Each row was made from one small tree. Brackets hold a mark, then the marks that hang from it, in the order of their numbers. Every link used is in the known rows. Write each row's tree.
Known rows:
{z542 z371 {z622 z432 {z490 z20}}}: [ 11  -2 -12  12  37 -13 -12 -13 -45 -25  34   0  22   2  -6  16  40  -5
   2   6   6  -9  -6 -31   1  15   1 -10  10  -1   1  14 -28  -3 -11  -2
  -6]
{z432 z20}: [ -4   2  14  10   4  -7   1  -5  17  -1   5   0   7  -4  -2  -7   4  11
   3  13  -3   4  -3   5  -8  -4 -10   6   0   2  -5   5   1   1   2   0
  -4]
{z432 {z20 z820}}: [ -4  -2  22  15  -8  -5  -3  -4  29  16  -6   0   5  -3  -6  -3   5   4
   1  12  -5  -1  -5  10  -7 -11  -3   7   0   4  -5   5   4   5   7   5
  -2]
{z481 {z20 z490 {z542 z298} {z820 {z268 z715}}}}: [  7 -12  34   3   1 -11  -9  -3  27  34  -7   0  12   6 -13  -1  24 -10
  13  38   7 -13  -8  18  14   4  15   1   3   0   8   0  -8  11   1  20
   3]
{z820 {z298 z432}}: [ 0 13 -2 -1 17  1 -6 -1 -6  2  0  0 25  0 -4 -9 -1 -1 -9  7  6 -3  4 -6
  5 13  9 -2 -6  1  5  4 -6  3  3  5  1]
{z884 {z820 {z622 z424 {z432 z20} z490 z495}}}: [ 10  21  -5  22  22   0   0   7   3  18  24  -4  16  14 -20  10   2   1
 -15 -25  19  -7   1 -28 -18  12  16 -11 -13   1   2  14   2   0   1   6
 -17]
{z884 {z820 z298 {z622 z490}}}: [  7  13  -6   3  -4   1  -4   6  12  26  25  -1  11   5  -5  -9   2  -1
 -26 -25   7 -29   1 -11   1  10  30 -20 -12   4   1   8   1   1   8  -1
 -14]
{z298 {z432 {z20 z481 z490 {z820 z268 z622}}}}: [  4   0  29  11  -3  -9  -9  -3  24  18   3   4  24  -2 -23  -5  28 -29
  10  11   1   4   1   9  -1 -16  25   2 -14   1   3   8  -7   8   7  16
  -3]
{z268 z432}: [  2   3   1  -6   7  -3   2   4 -17   2   0  -2   9  -4  -4   1   8   2
   6   5   3   7   1  -5  -2   2  10   0   1  -2   4   1   5   5  -7  13
   1]
{z495 {z622 z490}}: [  8   4  -4   5 -11 -14  -1   8 -14  -7  26   1   1  -5  -9  13  -3  -3
   7 -10   1 -10  10 -14  -4  16  -2  -4  -1  -1  -2   2  -5  -6  -8  -1
  -2]
{z268 z432 {z542 z298 {z622 z424 z495}} z715}: [ 14   2  -2  -8   9  -9   2 -12 -60 -19  21  -9  39  -2  -1   2  19   3
  35  43  29   6   3 -27   6  23  -3  -6  -1  -9  18   0  -8  13 -31  32
  -3]
{z820 {z298 {z432 z20}} z622}: [ -3  13   8   6   8  -7  -6  -4  19   5  15  -1  39  -3 -10 -27   2  -8
 -13  -4   8  -1   4  -2  -1   5   9  -2   0   2   3  13  -4   1   9   1
 -10]
{z884 {z820 {z268 z715} {z298 z432} {z622 z424}}}: [  8  20   1  -9  10  13  -4  -1  -6  10  18  -7  33  14  -7 -17  -4 -18
 -18 -16  12  -2   5  -5  14  13  32 -17 -23  -4  12   0  -4  11  -4  18
 -15]
{z542 {z20 z490 {z820 z298}} z371}: [  4 -15  13   8  14  -7 -17 -19   1  25  -3   0  27   3  -3  -5  21 -13
 -11  31  -5 -28 -16   7  16   2  12  -3 -12   0  -1   2 -18   9   2  15
  -2]
{z424 {z268 z432 z542 z715} {z622 z495 z820}}: [ 12   1  -1  14 -21  -1  10  -6 -19 -34  24  -7  11   3  -4  11  -6  -3
  28  16  16  10   4 -35  -2  -1  14   3   2 -14   7  -8  -3  21 -23  36
 -11]
{z432 {z20 z481 {z542 z298 z622}}}: [  7  -4  22  19   6 -12 -12 -24  17   3  -6   1  22  -7  -7  -5  47   1
  16  33   4 -20  -3  -7   9  -1  -6  -4  11   6  -2  12 -11   2   5  -5
   3]
{z20 z490 {z542 {z622 z432}} {z820 z298}}: [ 13  -6   7   4   2  -3 -20  -6 -12  34   9   1  18   3 -18   9  49  -1
  -2  25  10 -30 -13  -8  19   0  21  -5   4   6   6  11 -10   6   9  12
  12]
{z268 z715}: [  2  -2   9 -12  -8   0   2   1  -5  -6   9  -3   0   2   0   2  -4  -4
  10  23   2  12   4   0   5   2  -1  -3  -6  -5   3  -2  -2   4  -6  13
   0]
{z481 {z622 z424 z432 z490 {z820 {z268 z542}}}}: [ 22  15  -2  19  36  -6   2   6 -24  -7  38  -5  10   9 -28  11  25   5
   7 -17  21  11  -3 -47   0   6   2   1  -2   1   5   3  -8   7 -13   3
 -13]
{z298 {z432 {z20 z542}}}: [ -1   9  18  11  30 -11  -6  -3  11   8 -22   2  18  -1  -5   0  17  17
   4  31   1  -1   3   2  -2   3   1   6  -4  -2   0   7   1   5   5   6
   8]
{z542 {z20 z490} {z298 z432} {z622 z495}}: [  9  -6  -8   7  29 -17 -11  -8 -19   0  13   1  43  -7  -9  10  25  -2
  33  38  16 -14  -2 -13   5  22 -10   0   1  -6   7  19 -41   2  -9  11
  -6]
{z490 {z20 {z820 {z268 z432} {z622 z424}}}}: [  1  -2   3   6  -6   1  -2  -6  -4  -1   3  -4  26   9  -6  -5  11 -27
  -5 -38   3   3 -11   8  -3  -4  25   4  -6  -2   7   3   3   9  -3   8
  -7]
{z268 z542 z715}: [  5  -5  13 -10 -12  -5   4  -3 -17 -17   6  -4   6   1   5  -7   6   4
  17  43   4   8   2   0   5   0   3  -1 -15  -9   7  -5   0   8 -13  21
   3]
{z424 {z268 {z432 z20} z715}}: [ -3   1  24   0   0  -6   5  -2 -13 -24   8  -5  12  -5   0  -6   4   6
  15  35  -1  24   4   2  -1   2   0   7  -4  -6   3  -2   2  16 -18  23
  -8]
{z20 z481 z542 {z820 z268 {z298 z432}}}: [  8   3  25  11  -2   5 -16 -10  16  24 -26   3  24  11 -16  -8  32 -28
  -2   8   5 -24  -1   2  16  -7  32 -11 -17   4   6   1  -4  13  12  14
  10]
{z268 z432 z542 z715}: [  7  -2  13 -16  -5  -8   6   0 -35 -15   6  -6  15  -2   1  -5  14   5
  22  48   7  16   3  -5   2   2  13  -1 -14 -10  11  -5   5  13 -20  33
   4]
{z884 {z820 z298}}: [  2  10  -4   2   1  13  -5  -1  11  22   6  -2   7   6   1  -6   0   5
 -18  -7   0 -23  -4  -1   6   7  21 -10 -12   4   0   2  -2   4   7   3
  -5]
{z542 {z20 z490} {z298 z432}}: [  4  -1   3   4  35 -18  -9  -6  -2   3 -18   1  36  -8  -4   2  16   5
  11  47   1  -8  -1   5  11  16  -3   8  -8  -5   4  13 -26   5  -5  10
  -1]
{z432 {z20 z490 {z542 z371 z622} z820}}: [  7 -15  25  13  11 -15 -19 -20   2  34   3   2  13  -2  -6   8  47   5
   6  41  -1 -28 -14   3  11  -6   7  -2   8   3  -3   4  -6   8   3  11
   6]
{z298 {z432 {z20 z481 z490}}}: [  3   5  22   9  19 -10  -6  -4   7   6  -3   4  16  -6 -15   7  28  -2
  13  37  -1   8   2   1  -3  -4  11  10 -13   0   0   6  -5   4   4  11
   5]
{z481 z622}: [  1   0   2   5   7  -2  -2   0   7   3  19  -1  -4   0 -11  -3   7  -8
   7  -8   4   7  -3 -13   2  -2  -1  -3   9   1  -1   0  -3  -3   1  -7
  -4]
{z820 z622}: [  1  -2  -1  -1 -13  -3  -1   0  11   4  11  -1   8   1  -4 -12   0 -17
  -7 -22   4  -1   3  -1   0  -4   9  -6   5   0   2   4   1  -3   4  -4
  -7]
{z268 z432 {z542 {z20 z490 {z820 z298}}} z715}: [  9 -13  25 -12  -8 -13  -3  -5 -22   7   3  -5  32  -2  -6  -9  29   3
  19  70   4  -2 -10   7  10   0  22   3 -28 -10  11   1  -4  20 -14  44
   5]
{z481 {z622 z424 z490 z495 {z820 z298}}}: [ 15  17  -9  21  24   1   0   6  -5  23  48  -5   8   9 -24  18  -3   1
   0 -36  29  -9  -5 -52  -6  21   0  -4   2   6   1   3  -1   3   0  -5
 -13]
{z884 {z820 {z268 z715} z298 z622}}: [  6   6   4 -12 -19  13  -2   1  14  11  34  -5  19  11  -4 -24  -5 -24
 -11 -19   5 -12   0   4  13   3  29 -22 -17  -1   7   4 -11   7   0  13
 -18]
{z432 {z20 {z481 z622} z542}}: [  3  -3  31  22   9  -8  -8 -14  33  12  -1   1   2   1 -17  -5  38  -5
  11  18   1  -5  -6  -9   2 -12   3  -2   1   5  -6   4   3   0  12  -6
   5]
{z542 z20 z298 {z622 z424 z495}}: [  8  -4 -11  14  23  -8  -6 -20 -20 -10   7  -5  39   1  -1   2  13   0
  17   9  19 -13  -5 -20   3  22 -25  -3   5  -3   5  11 -25   1 -12   0
 -12]
{z542 z20 z298}: [  1  -5   1   9  15 -11  -4 -12  13  -7 -17  -2  27  -5   3 -10   6   3
   5  24  -2 -11  -3   4   8  10 -16   1   1  -2   0  11 -21   2  -3  -1
  -7]
{z622 z490}: [  6   6  -1   2  10 -13   1   8 -11   1  10   2  -3  -1  -3  10   3  11
  -3   2   4  -7   4 -12  -6   8   1  -6  -5   0  -1   3   3   0  -3   0
  -3]
{z298 z432}: [  0   9   0   1  20  -3  -3   4  -8  -1 -12   1  13  -1  -4   4   2   1
   3  11   3   8   8  -5   0   6   5   3  -4  -3   4   2  -4   2  -1   6
   3]

Write each row's tree:
[  7  14  -9  27  13 -15   2   0   3 -23  30   0  10   4 -21  15  -4   4
   3  -1  14   4   3 -38 -19   4  -8  -7   7  -3  -3  14  -6  -3  -2  10
 -12]
{z424 {z622 {z432 z20} z490 z495}}
[  0  -2  28  19 -27  -1  -9 -14  45  21   6   0  22  -1 -17 -21  20 -27
  -9  -5   1 -11  -3   3  -1 -16  16  -4  -4   9  -3   9   4   4  17   2
  -6]
{z432 {z20 z481 {z820 z298 z622}}}
[  4   8   2   7  30  -9  -9  -6   1  11 -33   1  24   0   0   3  13   8
   1  28   7 -17   4  -2  14  16   3  -2   5  -1   6   7  -8   5   1   3
   9]
{z20 {z542 {z298 z432}}}
[  1  -9  32  22   8  -8  -9  -1  45  40  -7   0  -7   8 -21  -3  28  -7
   4   2   7  -7  -8  -5   0  -8  12   1  16   4  -1  -2   8   0  15  -3
   5]
{z481 {z20 z542 z820} z622}
[  3   5  13  -7   9  -4  -1  -2  -9   2  34  -2  32  -4 -11 -19  14  -1
   3  10   4   0 -11   8   3   4  11   0  -8   3   6   6  -7  11  -8  19
 -10]
{z820 {z268 {z432 {z20 z490}}} z298}
[  9   9  -6   5   8 -12  -1  11  -6  -3  22   0  11   2 -18   0  11 -10
 -11 -17  11   2   7 -22  -6   4  10 -11   3   1   3  14  -4  -4   0   0
 -10]
{z820 {z622 z432 z490}}
[ 12   6   6   7  11 -12  -5  -7 -27 -29  48  -2  36  -2 -11 -24  33   9
   9  17  14  -8  -4 -17   0   7  -4 -10  -7   2   7  14 -21   6 -13  11
 -14]
{z820 {z268 {z542 {z622 {z432 z20} z490}}} z298}
[ -2  -5   9  14  -5   2 -12 -11  18  17 -17   0  16   9   2   0  17  -4
 -11  -1  -3 -29 -18  13   7   2  20   3  -6   4   1   6   0   6  15  -2
  11]
{z490 {z20 z542 {z820 z298}}}
[  0   8   1  18  15   1   1   3   7  -5  18  -1  15   6 -19   5  -2  -4
  11   4  13  12  -3 -17 -18   4 -12   3   0   1   1  16 -14  -3   0   8
  -6]
{z622 {z432 z20} z495}
[  4   1  10  15  26 -11  -9 -15  12  -9 -32   1  38  -5  -8  -5  24 -13
  12  36   0  -5   6  -5   9   7  -2   1  -9  -3   2  12 -25   4   0   5
  -1]
{z542 {z20 z481} {z298 z432}}
[ 15  -3   6   1   5   0   0 -13 -10  -8  18  -6  24   1   1  -3   7 -11
  20  24   7  -6  -2 -13  18   6   1  -4   0  -4   7  -2 -27  16 -18  19
 -11]
{z622 {z820 {z268 {z542 z298 z371} z715}}}
[  3  19  -6   1  20   1  -6  -5 -10   5   4  -4  38   5  -8 -17  -2 -12
 -26 -20  16   0   6 -12   7  15  16  -3  -4   1   9   2   6   3   3   2
  -6]
{z820 {z298 z432} {z622 z424}}
[ 14  13   7  19  30  -5  -4  -2 -15  -5  16  -2   3   7 -30  14  33 -15
  -1  -7  14  12   3 -42   0   2   7  -7  -4   4   1   2   3  -3  -1  -4
  -3]
{z20 {z481 {z622 z424 z432 z490}}}
[ 13  -3  -2   5  -9  -1  -4 -10 -16  -2  30  -3  18  -5  -1  -6  29  11
  13  10  11 -17  -5 -21   7   1   4   1   4   1   4   3 -13   7  -4   3
  -4]
{z268 {z542 {z622 {z820 z298}}}}
[ 13   1   1   0 -18  12   5   1  -3   0  44  -5  22  10  -9  -4 -10 -14
  24  -1  21  -7  -6 -18   1   9   6  -4 -16  -3  10   1 -21  14 -10  22
 -11]
{z622 z495 {z820 {z268 z542 z715} z298}}
[  7   5 -12  23 -10   3   7  -2  -4 -19  19  -3   6   2  -8  17 -10  -6
  12 -23  12   2   2 -35  -7  -1  11   4  15  -6   1  -3  -4  14 -11  17
 -14]
{z424 {z268 z432} {z622 z495 z820}}
[ 14   6   0   5   3   3   5   2  -7  -5  22  -4  30   5  -9   7  -9 -13
  38  17  22   1   3 -21   1  14   1   0 -10  -7  12   5 -30  15 -16  25
 -10]
{z622 z495 {z820 {z268 {z542 {z298 z432}} z715}}}
[  4 -14   9   9  19 -12  -6 -21 -16 -15 -12  -2  24   2   9 -15  20   1
   4  40  -3 -13  -7   0   5   1  -2  -2 -14  -9   0  -2 -14   7 -12  12
  -2]
{z268 {z542 z20 z371}}
[ 10   3 -10  12 -12   2   3  -6  16 -14  22  -2   1   2  -7   6  -4  -8
   3 -27   1  -2  -1 -19   5 -12   4  -1  14  -3  -3  -1  -9   6  -1   5
 -13]
{z424 {z622 {z820 z268}}}
[ 15   2  11  22 -11  -2  -5   0  15   4  34   0  11  -7 -34  22  27 -16
  21   4   0   2   0 -22  -2  -2   4  15   3   5  -4  11 -22  -1   2   4
  -1]
{z495 {z622 {z432 {z20 z481 z490}} z820}}
[ 18  -9  11   4   9  -5 -16 -10 -18  11   6   3   6   2 -21  17  68 -10
  15  31   9 -15  -6 -17  15  -6  20  -5  -1   3   4   8 -13   1   5   6
  14]
{z20 z481 z490 {z542 {z622 z432}}}
[  9  -5  17  21  55 -15 -16 -11  12  24  11  -1  19   5 -27   1  44 -12
   3  31  14  -8 -11 -20  16  14   9  -2  26   4   4   7 -20  -2   1   1
   1]
{z481 {z20 z490 {z542 z298 z371}} {z622 z432}}
[  2   8   4  -2  -6   5  -1 -10 -12 -13  18  -7  25   8   0 -23  -9 -17
 -22 -15  12   4   3  -6  13  12  11  -6  -5  -1   9  -5   7  10  -6   6
 -14]
{z820 z298 {z622 {z424 {z268 z715}}}}
[  4 -13  10   9   4 -13 -10  -9  17  21 -18   1  23  -5  -5   3  16  -2
   7  36  -4 -20 -10  14  12   3  -1   5  -4   0   0  11 -19   7   1  10
  -2]
{z542 {z20 z490 z820} z298}
[ 11 -18  10  -1  14 -18  -9 -31 -32 -28   9  -6  42  -5  11 -15  33  -3
  26  72   6 -12  -2 -11  21  13 -14 -11   0 -11   7   4 -34  10 -24  20
  -7]
{z268 {z542 z20 z298 z371 z622} z715}
[ 14  16 -16  20  25  15   3   5 -12  10  14  -6  12  14 -23  29  -4  -3
   3 -26  24   9  -3 -41  -9  11  -2   9   1   2   5   6  -9   4  -3   6
  -6]
{z622 z424 z432 z495 z820}
[ 19   1  17  21  10  -8  -7  -1  19  27   8   2 -10   5 -24  20  43  -4
  11  -2  10 -18  -1 -36   5  -6  17  -7   2   6  -4   3   1   3  11  -9
   5]
{z20 {z481 {z622 z490 z820}} z542}
[  5   3  -2  -1 -12  10  -1   3  17  14  17  -1   6   9  -4 -14   0 -20
  -9 -35   1 -13   0   6   3  -6  27 -16 -10  -1   2   3  -7   3   2   3
 -17]
{z884 {z820 z268 z622}}
[  5  -8  10   0  10 -14   2  -6 -22 -14 -12  -3  26  -4   1 -13  25  13
  16  38   1   1  -4   0  -4  -2   6   5 -16 -10   6   3  -2  10 -14  22
   1]
{z268 z432 {z542 z20}}
[ 13   5  10  19   9   7  -2  -9  12  13  12  -3  -3   4 -23  13  26 -17
   6 -20  10   6  -2 -33   5  -8   9   4   3   5  -2  -5   2   3   5  -8
  -3]
{z20 {z481 {z622 z424 z820}}}
[  3  -1  23 -15   4 -12   3   3 -14   4  22  -4  14  -8  -9   5  16   9
  21  51   2  21  -3   4  -1   1   7   7  -9  -5   5   3   3  11 -13  30
   1]
{z268 {z432 {z20 z490}} z715}
[ 15 -17   2   4   4 -10  -7  -5  -2  12  27   0  12  -8  -9  14  40  11
  23  18   2 -13 -10 -12   6  -4  -3  10   3  -2  -2  11 -26   4  -1   2
  -6]
{z542 {z20 z490} {z622 z820}}
[  6   1  17 -13  -5   1  -9   5  -8  19  15   0  23   4 -13   0   6 -19
   7  27   4  -1  -3  11  16   4  24  -3 -20  -2  11   1 -13  15  -3  30
   0]
{z20 z490 {z820 {z268 z715} {z298 z432}}}
[ -1  -9   2  12  22  -4 -10 -19  -6  -3 -15   0  13   9  10   6  20  -5
  -6   7  -5 -21 -15   5   7   7  11   0   0  -2  -1   2  -8   2   2  -4
   9]
{z490 {z20 {z542 z371}}}
[ 12 -15  22  -5  -6 -12  -2 -15  -8 -23   7  -2  31   0  -3 -15  29 -18
  31  58   2  -2  -5  10  17   0   4  -4 -26  -9   9   2 -27  13 -18  26
  -5]
{z820 {z268 {z542 {z20 z481 z490} z298} z715}}
[  9   6  -1  18  -1 -10  -2  -7 -22 -21  17  -1  11   2 -11  21  13 -13
   3 -21   1  -7   2 -17  -5  19   7   4 -12   0  -1  -1   0  -4  -6  -7
   2]
{z495 {z622 z424 {z490 {z20 z481}}}}
[ -4   8  19  14  13  -7  -6   0  18  13 -17   2  17  -4 -10   2   6   5
   4  23  -2   6   3   4  -7  -4   3   9  -4   0  -1   7   0   7   5  11
   1]
{z298 {z432 {z20 z820}}}
[  6  -9 -10  17  28  -2 -13 -19 -25 -11  12  -1  24  12  -3  14  34 -14
  11   2  11 -19 -15 -19   2  13   6  -5   7  -2   3  12 -27  -2  -2  -1
   5]
{z490 {z20 {z542 z371 {z622 z432 z495}}}}
[ 17   4  -5  16  36 -24  -9  -4  -9  -2   9   0  38 -13  -9  15  34  20
  22  25  11 -17   6 -33   5  20 -14   1   9  -2   1  22 -36   6  -7  -1
 -12]
{z542 z20 {z298 z432} {z622 z490 z820}}
[ 16   7  -3   8  -5  -5   4   3 -21 -19  43  -5  13   5 -12  26  -2  -8
  15 -27   5   1   1 -21  -1  21   2   8  -9  -4   2  -1 -13   5 -16   4
  -9]
{z495 {z622 z424 {z490 z20} {z820 {z268 z715}}}}
[ 13  16   8  24  13 -12  -3  -3 -16 -18  21  -2  17  -1 -28  16  19  -6
   1  -1   6   7   9 -30  -8  14  -5   2  -6   3  -2   6  -2  -4  -8   2
  -3]
{z495 {z622 z424 {z432 {z20 z481}} z490}}
[  4  15   7  14  17   1  -3  -1  20  16  12  -2  25  -5 -11   0   5  12
  -1   5   5  -3  -1 -14  -1   5   2  11   1   5  -1  10 -10   8   7   2
  -6]
{z622 {z820 {z298 {z432 z20}}}}
[  5   5  -9  24  10  -5  -2  10  -7  -1  15   1  10  12 -19  29   4 -11
   7 -14  13  -5  -8 -22 -21  12   9  -1 -10   0   2  18 -14  -1   1   7
  -1]
{z622 z432 {z490 {z20 z820}} z495}
[  6  -2   8  -6  -5  -8   2  -9 -14 -18   0  -5  20  -3   7  -9   4   2
  18  52   7   1   3  -1  13  10  -4  -3  -6  -7   9   0 -10   9 -16  19
   0]
{z268 {z542 z298} z715}
[ -4  -9   3  12 -21  -2  -5  -5  23   6   0   0  11   5  -2  -2   6 -24
  -5 -26  -4  -8 -11  12  -4  -9  19   4   0   0   0   8  -2   1  11  -4
  -2]
{z490 {z20 {z820 z622}}}
[ 11  -9  22  18 -11   3 -17  -8  23  53  11   3   5  11 -29  10  37 -33
  10   8  15 -32 -15 -14  12  -5  33 -11 -10   8   3   1  -1   5  18   9
  12]
{z20 {z481 {z622 z495}} z490 z542 {z820 z298}}
[  5   8  -1  35   5  -7  -7 -14  28  -1  -6  -1  22   7 -19   9   3  -7
   3  11  13 -12  -4 -23  -2   0  -5  -5  19   0  -1  16 -11   3   6  13
  -4]
{z424 {z622 {z432 {z20 {z542 z298} z820}} z495}}
[ 15   2   0   1 -14  -9   5  10 -19 -18  51  -4  15  -3 -15  23   5 -12
  29 -17   2   2   2 -19  -4  17  10   4  -6  -5   3   6 -20   6 -17  13
  -8]
{z495 {z622 {z490 z20} {z820 {z268 z432 z715}}}}
[ -1  -1  24  21   4 -11 -10 -13  35  28 -29   0  17  -2  -4  -3  16  10
   1  30  -1 -22  -7  11   6  -1  -4   2   8   5  -3  10   1   8   9   4
   4]
{z432 {z20 {z542 z298} z820}}
[  6  -5  21  20  16 -10 -13 -15  15  30 -21  -2  17   4  -9   1  35   6
   0  13  14 -20  -4  -5   8   8   2   2  22   4   5   1   3   4   4  -1
   4]
{z481 {z20 {z542 z298 {z622 z424}} z820}}
[  6  -9  30  14  19 -11 -13 -23  10  21  -7   3  10   1  -8   5  45  -6
   2  44  -3 -20 -10   3   9  -6  13  -1  -7   3  -4   0  -2   6   5   8
  10]
{z432 {z20 z481 z490 {z542 z371}}}
[  9  -4  19  20  20  -1  -4 -11  22  11  44  -4  20   6 -19 -22  23 -16
   8 -10  14  -5 -12 -23   6   2  10  -1  13   4   3  -4 -19   6  -2   0
 -17]
{z481 z20 {z622 {z820 {z268 {z542 z371}} z298}}}
[  7  12 -10  17  31   7  -1   2 -15  -1  24  -5   9  14 -26  11   1 -15
   6 -22  24  18  -4 -39  -6  11  -5  -2   5   1   5   4  -5  -4  -4   0
  -6]
{z481 {z622 z424 z432 z495}}
